What can hang from each mark
zufi: sebevib
fazis: bizi segotu
vugof: fazis
vinurin: dufo
kesi: sebevib
sebevib: dufo kesi zufi
dufo: segotu vinurin
segotu: doniki dufo fazis

Every row comes from one small tree of marks. Brackets hold a mark, then the marks that hang from it, in alphabetical order. Every link used is in the known rows. Which tree was each row made from?
Known rows
{vugof {fazis bizi segotu}}: [-2.34  0.76  1.14 -2.15  1.95  0.23  1.86 -0.67  1.83  0.91  2.00  3.37
 -4.39  2.44 -0.60 -3.75  0.20 -1.93  1.68]
{vugof {fazis bizi {segotu doniki}}}: [-2.97  0.80  1.68 -3.20  3.17 -0.92  2.86 -0.64  2.79  1.49  3.00  4.47
 -5.00  2.14  0.41 -2.88 -0.17 -0.42  2.38]
{dufo {segotu fazis} vinurin}: [-4.00 -0.87  1.97 -2.11 -2.10  2.95 -1.27 -2.74  1.08 -1.31  1.93  3.31
 -0.58 -1.71 -2.73 -1.55  0.41 -2.02  1.99]
{vugof {fazis bizi}}: [-3.08 -0.23  0.45 -1.18 -0.32  0.33  1.71 -0.41  0.93  1.30  2.13  2.34
 -3.38  0.49 -1.19 -3.19 -0.68 -0.14  1.27]
{dufo {segotu fazis}}: [-4.11 -0.25  1.03 -1.16 -0.46  2.36  0.07 -2.85  0.60 -0.38  0.67  4.36
 -1.01 -2.00 -0.76 -0.99  1.96  0.95  2.19]
{segotu dufo fazis}: [-3.43 -0.45  1.83  0.39  1.25  0.22  1.59 -1.96  1.05  0.07  2.57  3.45
 -2.44 -4.53 -1.27 -0.91  2.38  4.92  2.62]
{fazis bizi {segotu doniki {dufo vinurin}}}: [-2.26 -1.04  4.05 -2.55  2.95 -1.62  0.80 -2.22  3.48 -0.06  5.63  4.58
 -2.33 -0.68 -2.24 -3.69  0.78 -1.26  2.47]
{segotu doniki {dufo vinurin} fazis}: [-3.86 -1.04  3.31 -1.61  0.77 -0.30  1.22 -1.95  2.48 -0.34  4.78  3.68
 -2.54 -4.53 -2.24 -0.57  0.45  3.62  3.15]
{kesi {sebevib dufo}}: [-3.19 -1.82  1.08  1.76 -3.06 -0.05  1.02 -2.31 -1.31 -1.22  4.50  4.15
 -0.65 -0.24 -1.44 -1.38  1.75  3.20 -0.58]
{fazis bizi {segotu dufo}}: [-1.74 -0.52  2.58 -0.61  3.36 -1.09  1.09 -2.20  2.09  0.23  3.35  4.47
 -2.19 -0.69 -1.30 -3.98  2.65  0.07  1.85]
{dufo {segotu doniki fazis} vinurin}: [-4.57 -0.84  2.42 -3.08 -0.93  1.84 -0.30 -2.82  2.11 -0.76  2.89  4.55
 -1.19 -1.96 -1.72 -0.71  0.01 -0.44  2.75]
{sebevib {dufo {segotu doniki fazis}} kesi zufi}: [-8.83 -0.10  1.94 -0.29 -2.30  0.68  3.08 -5.77  2.05 -2.20  3.00  5.44
 -4.80 -6.44 -0.81  2.67  1.86  7.65  1.47]
{vinurin dufo}: [-1.89 -0.06  2.72  1.85 -2.94  1.39  0.30 -1.51 -0.83  1.35  2.52  2.52
  2.67 -1.46 -0.64 -2.65  1.20  2.78  2.59]
{kesi {sebevib {dufo segotu vinurin} zufi}}: [-5.24 -1.55  1.62  0.17 -6.03  2.52 -0.66 -3.51  1.06 -4.32  5.12  4.31
 -0.32 -0.84 -4.01 -2.05  1.15 -1.22 -1.29]
{kesi sebevib}: [-3.08 -0.93  0.74  1.61 -1.13  0.54  0.46 -1.49 -0.94 -0.19  3.59  4.01
  0.83  0.46 -2.20 -1.96  1.86  0.46  0.21]
{segotu doniki fazis}: [-4.04  0.08  2.47 -0.84  1.53  0.22  2.04 -2.83  0.82  1.62  2.59  4.87
 -2.18 -2.60  0.35  0.86  1.23  4.96  2.86]
{vinurin {dufo {segotu doniki {fazis bizi}}}}: [-2.21 -0.66  4.01 -2.67  2.07  1.89  1.30 -2.20  3.44  1.90  2.27  5.82
 -1.06 -1.43  1.02 -2.91  2.11  2.96  3.74]
{zufi {sebevib {dufo {segotu fazis}} kesi}}: [-5.79  0.09  1.92  0.29 -1.87  1.87  2.37 -5.76  0.16 -1.52 -0.33  5.09
 -5.36 -5.63  0.99 -0.50  1.13  4.02  0.63]
{sebevib {dufo vinurin} kesi zufi}: [-7.46 -0.79  2.33  2.20 -6.81  0.57  1.03 -5.35 -0.41 -2.68  5.01  2.01
 -1.90 -5.19 -4.44  1.09 -0.44  3.66 -0.23]
{sebevib {dufo {segotu fazis} vinurin} kesi zufi}: [-8.12 -0.81  2.17 -0.19 -5.21  2.46  0.75 -5.64  1.56 -3.75  3.34  3.38
 -3.81 -5.77 -3.81  1.33  0.66  3.25  0.53]

Write each row's tree
[-3.31  0.33  2.29 -0.50  2.40 -1.88  1.93 -1.94  1.75 -0.24  3.96  4.91
 -1.47 -1.90 -0.25 -1.86  2.20  2.61  2.99] : {fazis {segotu doniki dufo}}
[-5.60 -0.95  2.05  0.50 -5.80  1.54  0.28 -5.47 -0.50 -2.91  1.65  3.37
 -2.44 -4.40 -1.78 -2.34 -1.12 -0.90 -0.28] : {zufi {sebevib {dufo segotu vinurin} kesi}}
[-4.60 -1.15  1.72 -1.92 -3.20  0.94 -1.08 -2.54  0.96 -1.15  3.55  3.80
  1.26 -1.08 -2.40 -2.00 -0.68 -2.52  2.00] : {dufo {segotu doniki} vinurin}
[-3.01 -1.06  3.31 -1.76  4.64 -1.12  2.76 -2.26  3.32  1.59  3.73  5.28
 -4.30 -3.83 -0.26 -1.31  2.27  5.52  2.95] : {segotu doniki dufo {fazis bizi}}
[-2.64 -0.37  2.63 -0.43 -0.52 -0.15 -0.45 -1.79  1.20 -1.74  4.34  2.80
 -0.52 -1.37 -3.27 -3.18  0.99 -1.94  2.08] : {fazis {segotu {dufo vinurin}}}
[-3.05 -1.62  2.78 -3.21  0.08  2.62 -1.09 -3.03  2.40 -0.34  2.17  4.15
 -1.89 -0.75 -2.70 -2.91  0.59 -2.96  1.70] : {dufo {segotu {fazis bizi}} vinurin}
[-4.72 -0.75  1.61  2.49 -3.62  0.89  1.71 -3.46 -0.21 -1.85  4.89  4.69
 -1.33 -1.40 -1.97 -0.45  2.30  4.20 -1.14] : {kesi {sebevib dufo zufi}}
[-2.51  0.00  2.56 -0.60 -1.40  3.32  0.10 -1.86  1.19  0.34  0.86  3.95
  0.82 -2.08 -0.07 -2.49  2.35  2.30  3.42] : {vinurin {dufo {segotu fazis}}}
[-4.14 -1.09  1.25 -0.93 -2.28  1.86  0.60 -3.70  0.12 -1.32  1.49  4.58
 -2.54 -2.68  0.02 -0.49  1.85  3.58  1.37] : {sebevib {dufo {segotu fazis}}}
[-7.88 -0.79  2.76 -1.39 -0.10  0.48  3.34 -6.10  3.39 -1.18  3.35  6.15
 -6.08 -5.45 -0.78  1.44  2.03  6.74  1.17] : {sebevib {dufo {segotu doniki {fazis bizi}}} kesi zufi}
[-6.18 -0.60  3.37 -1.72 -2.34  1.29  2.02 -5.76  1.66 -1.91  2.00  5.20
 -5.48 -5.65 -0.07 -0.23 -0.69  2.73  1.25] : {zufi {sebevib {dufo {segotu doniki fazis} vinurin} kesi}}
[-4.84 -0.69  2.91  1.80 -5.11  0.59  1.31 -5.36 -1.27 -1.54  2.69  2.78
 -3.05 -4.65 -1.70 -1.27 -1.50  1.57 -0.31] : {zufi {sebevib {dufo vinurin} kesi}}
[-3.57 -1.51  3.33 -4.18  1.30  1.53 -0.14 -3.13  3.40  0.26  3.23  5.27
 -2.43 -1.07 -1.69 -2.11  0.22 -1.40  2.39] : {dufo {segotu doniki {fazis bizi}} vinurin}
[-6.59 -2.21  0.99  0.24 -6.91  0.68 -0.57 -4.24 -0.69 -3.37  3.65  2.04
 -0.61 -3.70 -3.93 -0.92 -0.62  0.15  0.30] : {sebevib {dufo segotu vinurin} kesi}
[-8.71 -1.09  2.09 -0.12 -6.29  0.43  1.04 -5.41  1.37 -3.47  5.01  3.63
 -1.92 -5.22 -3.41  0.91 -0.39  2.76  0.55] : {sebevib {dufo {segotu doniki} vinurin} kesi zufi}
[-4.67 -0.20  1.60 -2.14  0.83  1.27  1.01 -2.90  1.63  0.11  1.60  5.55
 -1.63 -2.28  0.28 -0.14  1.65  2.54  2.96] : {dufo {segotu doniki fazis}}
[-2.96 -1.65  4.15 -2.74  2.95 -0.57  1.42 -2.26  3.84  0.69  5.19  4.31
 -3.79 -3.52 -2.15 -1.82  0.60  2.67  2.76] : {segotu doniki {dufo vinurin} {fazis bizi}}
[-2.46 -1.13  2.69 -0.73  3.40 -0.08  1.79 -2.21  2.42  1.01  2.88  4.17
 -3.62 -3.59 -1.28 -2.21  2.54  3.91  2.17] : {segotu dufo {fazis bizi}}
[-2.28 -0.40  3.42  0.70 -4.43  1.39  0.34 -4.52 -1.04 -0.84  2.46  3.46
 -2.03 -2.40 -0.37 -2.64 -1.26  0.09 -0.23] : {zufi {sebevib {dufo vinurin}}}
[-5.85 -1.46  2.15 -0.79 -4.80  1.32  0.29 -3.53  2.04 -3.71  6.19  5.48
 -0.93 -1.22 -3.00 -1.17  0.81  0.43 -0.55] : {kesi {sebevib {dufo {segotu doniki} vinurin} zufi}}
[-6.14 -2.49  3.15 -3.06 -1.14  0.12  1.31 -4.84  2.80 -1.33  4.31  4.68
 -4.92 -3.98 -2.24 -0.09 -0.13  2.92  1.45] : {sebevib {dufo {segotu doniki {fazis bizi}} vinurin} kesi}
[-3.78 -0.87  2.50 -3.25  3.03  1.00  1.21 -3.17  3.01  1.24  1.93  6.11
 -2.87 -1.32  0.29 -1.50  1.78  1.57  2.62] : {dufo {segotu doniki {fazis bizi}}}
[-3.15  0.15  3.13 -1.55 -0.11  2.11  1.11 -1.95  2.06  0.86  1.91  5.06
  0.21 -2.38  1.02 -1.60  1.99  3.90  4.19] : {vinurin {dufo {segotu doniki fazis}}}
[-5.07 -0.04  2.05  2.71 -3.49  0.00  2.59 -5.49 -1.76 -0.57  1.37  3.74
 -3.49 -4.94  0.37 -0.76  0.09  4.41 -0.15] : {zufi {sebevib dufo kesi}}
[-8.22 -0.53  0.56  1.86 -5.83  0.98  1.46 -5.40 -0.10 -3.16  2.66  3.55
 -1.77 -5.15 -2.49  0.62  1.41  4.07  0.05] : {sebevib {dufo segotu} kesi zufi}
[-3.14 -0.27  2.38 -0.49 -2.42  1.32  0.33 -1.60  0.93  0.52  2.59  4.32
  2.69 -1.46  0.34 -2.84  1.23  1.80  3.37] : {vinurin {dufo {segotu doniki}}}
